Every row comes from one small tree of marks. Brackets hold a mark, then the marks that hang from it, in alphabetical order. Every link used is in the known rows. Which tree was each row made from?
Known rows:
(V (P Q)): [-1.01 -5.02 -0.31 -1.69  0.66 -0.90  0.05 -0.26  1.16 -2.57  2.07  1.72
 -0.66  0.41  0.75  2.87 -0.10  1.22 -0.31  0.02 -1.61  0.83  0.30  0.17]
(E (P (Q (L F Z)))): [-0.23 -0.68 -1.09 -0.35  1.50 -1.12  0.72 -2.10 -0.47 -0.63  2.22  1.43
 -0.37  0.88  0.18  0.83 -1.84  0.42  0.92 -1.07  0.56 -0.50 -0.79  1.70]
(F S): [ 0.11 -2.11  1.80  0.44  0.58  0.16 -0.81  0.22  0.23 -1.18  0.85  2.14
 -1.56  0.52  0.56 -0.04  0.50  0.85 -0.05 -1.62 -1.35 -0.66 -1.01  0.97]
(Y (P (Q (L F Z)))): [-0.36 -2.08 -1.30  0.10  1.98 -1.23  0.33  0.40  1.04 -0.26  1.53  1.15
  0.87 -0.58  1.58  2.22 -2.28  1.91  0.80 -0.28 -0.17 -0.88  0.56  0.63]
(Y (P Q)): [-0.13 -3.47 -0.76 -0.18  2.10 -1.60 -0.37  0.02  1.13 -1.75  2.65  2.21
  0.27 -0.89  1.46  3.09 -1.96  2.77  0.90 -0.62 -0.66 -0.77  0.32  0.60]
(D (S R)): [ 1.31 -1.67 -0.12  0.69  1.66 -1.35 -0.21 -2.35  1.21 -2.16  2.99  2.50
  0.45 -0.05  0.10  0.60 -0.46  3.21  0.44 -1.18 -2.22  0.12  1.22 -1.24]
(Q (L U) P): [-2.16 -0.97  0.45  0.29  0.49 -2.25  0.52 -0.96  0.09  0.06  0.51 -1.28
  0.15  0.80 -0.18 -0.77  0.31  0.61  0.71  1.04 -0.48 -0.75 -1.24  1.04]
(V (L (F (S R)) Z) P): [-1.95 -0.73  0.55 -0.87 -1.60  0.51 -1.55  0.45  0.47 -1.95 -0.43 -0.59
 -0.17 -0.25 -0.03  1.14  2.03  0.41  0.27  1.41 -1.76  1.16  2.36 -1.99]
(V (L Z) (P Q)): [-2.82 -3.30 -0.57 -1.67 -0.47 -0.60 -1.03  0.29  0.99 -2.24  1.30  0.49
 -0.76  0.14  1.57  3.13  1.04  0.86  0.54  0.96 -1.96  0.98  1.67 -0.89]
(Q (L (F S) U Z) P): [-1.25  2.57  0.58  1.00 -0.60 -0.80  0.71 -0.30 -0.49  2.04 -1.62 -1.83
  0.17  0.56 -0.39 -2.07  0.30 -1.04 -0.28  0.96  0.54 -0.07 -0.88  0.77]
(V L P): [-3.44 -4.63  0.03 -1.64 -0.32 -1.29 -1.71  0.06  0.63 -4.01  1.67 -0.07
 -0.49  0.21  0.76  2.27  1.97  1.84  1.00  1.84 -2.40  0.32  1.64 -1.55]
(S R U): [ 2.75 -1.83  1.35 -1.05 -0.63  1.23 -1.08 -0.18  1.26 -1.70  0.33  0.68
  0.35 -0.36 -3.02  1.81  1.01  3.30  1.37 -1.99 -0.56  0.97  0.72 -0.98]
(P (Q (L (F (S R)) U Z))): [ 1.27 -0.18  0.33  0.37  0.80  0.79  1.03  1.00  0.59  0.86 -0.11  0.89
  0.19  0.06  0.24  0.40 -1.01 -0.41  0.03 -1.24 -0.62 -0.25  0.44  0.86]
(V (L (F S) U Z) (P Q)): [-1.14  0.02  0.29 -0.82 -1.33  0.02 -1.16  1.60 -0.24 -2.09 -0.83 -0.32
 -0.48 -0.82  0.29  1.05  1.64 -1.15  0.33  2.13 -1.41  1.60  2.61 -1.56]
(L (F (S R)) (Q P) U Z): [ 2.69  5.91  1.20  1.24 -2.33  2.04 -0.71 -0.03 -1.15  2.18 -2.76 -1.57
  0.43 -1.17 -1.90 -2.86  1.48 -3.33 -1.07  0.98  1.47  1.11 -0.34 -1.47]
(E (P (Q (L (F S) U)))): [ 0.40 -0.11 -0.18 -0.04  1.59 -1.43  0.63 -1.57 -0.85 -1.37  1.90  1.68
 -0.67  0.48 -0.31 -0.02 -1.29 -0.11  1.35 -0.86  0.12 -0.56 -0.55  1.85]
(Q (L (F (S R))) P): [-1.42  0.60  0.89  0.21  0.24 -0.74  1.06 -0.89  0.19  0.63  0.00 -0.82
 -0.04  0.33 -0.62 -1.27  0.20  1.33 -0.01 -0.88 -0.20 -0.99 -0.50  1.20]
(L (F (S R)) Q U Z): [ 3.62  4.65  1.03  1.43 -1.90  2.90 -0.94  0.98 -0.97  1.84 -2.91 -1.07
  0.81 -0.93 -1.57 -2.67  1.22 -3.76 -0.87  1.01  0.98  0.86  0.12 -2.05]
(L F Q U Z): [ 2.32  2.80 -0.64  0.89 -1.66  2.15 -1.02  0.93 -1.38  1.45 -2.37 -1.87
  1.24 -0.47 -0.82 -2.06  0.59 -3.46 -1.44  2.32  1.92  0.69 -0.43 -2.49]
(L (F (S U)) Q Z): [ 2.61  3.10 -0.25  0.06 -1.77  2.98 -0.64  1.13 -1.10  1.75 -2.50 -0.54
 -0.45 -0.36 -0.60 -1.82  0.93 -2.04 -1.25 -0.70  2.16  0.63 -0.56 -1.12]

Which tree is each row?
[-0.04 -1.95 -0.88 -0.27  1.21  0.51  1.22  0.72  0.63  0.77  0.74  0.93
  0.02  0.57  1.30  1.19 -1.61  0.49 -0.58 -1.43  0.00 -0.72 -0.16  1.04] | (P (Q (L F Z)))
[ 0.64  0.31 -0.59 -0.53  1.10 -0.85  0.66 -1.56 -0.68 -0.64  1.42  1.58
 -0.96  0.68 -0.40  0.41 -1.30  0.29  1.33 -1.66  0.76 -0.08 -0.60  1.97] | (E (P (Q (L (F (S U)) Z))))
[-0.84  2.22  0.51  0.19 -0.72 -0.05  0.96 -0.72  0.24  2.15 -1.27 -1.36
 -0.04  0.58 -0.88 -1.14  0.28  0.70 -0.05 -0.95  0.66 -0.01 -0.57  1.00] | (Q (L (F (S R U)) Z) P)
[ 0.50 -1.23 -0.57  0.07  0.95  0.32  0.98  1.04  0.29  0.63  0.13  0.52
  0.32  0.34  0.81  0.67 -1.33 -0.33 -0.32 -0.47 -0.02 -0.38  0.05  0.67] | (P (Q (L F U Z)))
[-1.57  1.63 -0.17  0.69 -0.53 -0.98  0.66 -0.62 -0.35  1.83 -1.21 -2.36
  0.77  0.70 -0.45 -1.48 -0.02 -0.53 -0.37  1.52  0.85 -0.08 -0.83  0.25] | (Q (L F U Z) P)
[-0.85 -3.15 -0.64 -1.15  0.34 -0.68  0.62  0.35  0.85 -1.11  0.53  0.37
  0.14  0.59  0.50  1.62 -0.20 -0.22 -0.22  1.01 -1.20  0.95  0.72 -0.06] | (V (P (Q (L F U Z))))
[-1.41  1.84  0.10  0.12 -0.59 -0.38  0.93 -0.47 -0.14  2.08 -1.29 -1.41
 -0.38  0.76 -0.26 -1.31  0.18  0.40 -0.27 -0.58  1.00 -0.11 -0.94  1.22] | (Q (L (F (S U)) Z) P)
[-1.55  0.39  0.13  0.34  0.10 -1.54  0.71 -0.45 -0.56  0.21 -0.45 -1.96
  0.67  0.30 -0.76 -1.53  0.17  0.34 -0.01  1.39  0.43 -0.65 -0.57  0.32] | (Q (L F U) P)
[ 0.52 -2.07 -0.36 -0.16  1.38 -0.08  1.01  1.17  0.17 -0.51  0.68  0.77
  0.22  0.09  0.54  0.63 -1.18  0.28 -0.06 -0.59 -0.33 -0.77  0.25  0.74] | (P (Q (L F U)))
[ 0.09 -0.47  0.66  0.88  0.64 -0.14  0.35  1.31 -0.46 -0.10 -1.06 -0.76
  0.60  0.56 -0.29 -1.94  0.17 -0.75  0.38  0.86 -0.59 -0.96  0.03  0.07] | (Q (L (F S) U))
[-1.67 -0.23 -0.27 -0.71 -0.83  0.27 -1.47  0.20 -1.04 -2.04  0.54 -1.17
 -0.28 -0.94  0.18 -0.31  1.73  1.06  0.01  0.72  0.39 -0.97  0.74 -1.72] | (V (L F (Q P)))
[ 0.27 -1.57 -0.40  0.39  2.04 -1.55  0.23  0.94  0.65 -0.99  1.24  1.39
  0.56 -1.01  1.09  1.40 -1.73  1.39  1.29 -0.08 -0.65 -0.95  0.83  0.79] | (Y (P (Q (L (F S) U))))
[ 1.93  5.39  0.61  1.18 -2.18  1.53 -0.72  0.35 -1.75  2.06 -2.81 -1.60
 -0.06 -0.87 -1.06 -3.07  1.32 -3.71 -1.41  1.46  1.99  0.91 -0.89 -1.19] | (L (F S) (Q P) U Z)
[ 1.70  4.33 -0.05 -0.10 -2.17  2.12 -0.40  0.12 -1.26  2.08 -2.35 -1.03
 -0.83 -0.59 -0.89 -1.99  1.18 -1.63 -1.44 -0.77  2.64  0.88 -1.00 -0.56] | (L (F (S U)) (Q P) Z)
[-0.55  0.58 -0.64 -0.08 -0.95  0.66 -0.54 -1.54  0.03  1.82  0.25 -0.48
 -0.48  0.49  0.78 -0.06  0.47 -0.88 -1.11 -0.23  1.22  0.05 -2.22 -0.24] | (L (Q P) Z)
[ 1.60  4.37  0.59  0.51 -1.84  2.41 -0.25 -0.75 -0.47  2.41 -1.58 -0.69
 -0.18 -0.66 -0.88 -1.81  0.88 -1.59 -1.59 -1.01  1.55  0.42 -0.74 -0.73] | (L (F (S R)) (Q P) Z)
[-0.65 -2.75 -1.16  0.09  2.15 -1.58  0.27  0.17  1.36 -0.32  1.97  1.47
  0.62 -0.32  1.87  2.62 -2.20  2.04  1.15 -0.48 -0.64 -0.93  0.23  0.96] | (Y (P (Q (L Z))))
[ 0.75 -0.55 -0.05  0.26  0.92  0.46  0.98  1.24  0.20  0.77 -0.14  0.86
 -0.13  0.27  0.85  0.25 -1.08 -0.67 -0.24 -0.89 -0.26 -0.35  0.04  1.05] | (P (Q (L (F S) U Z)))
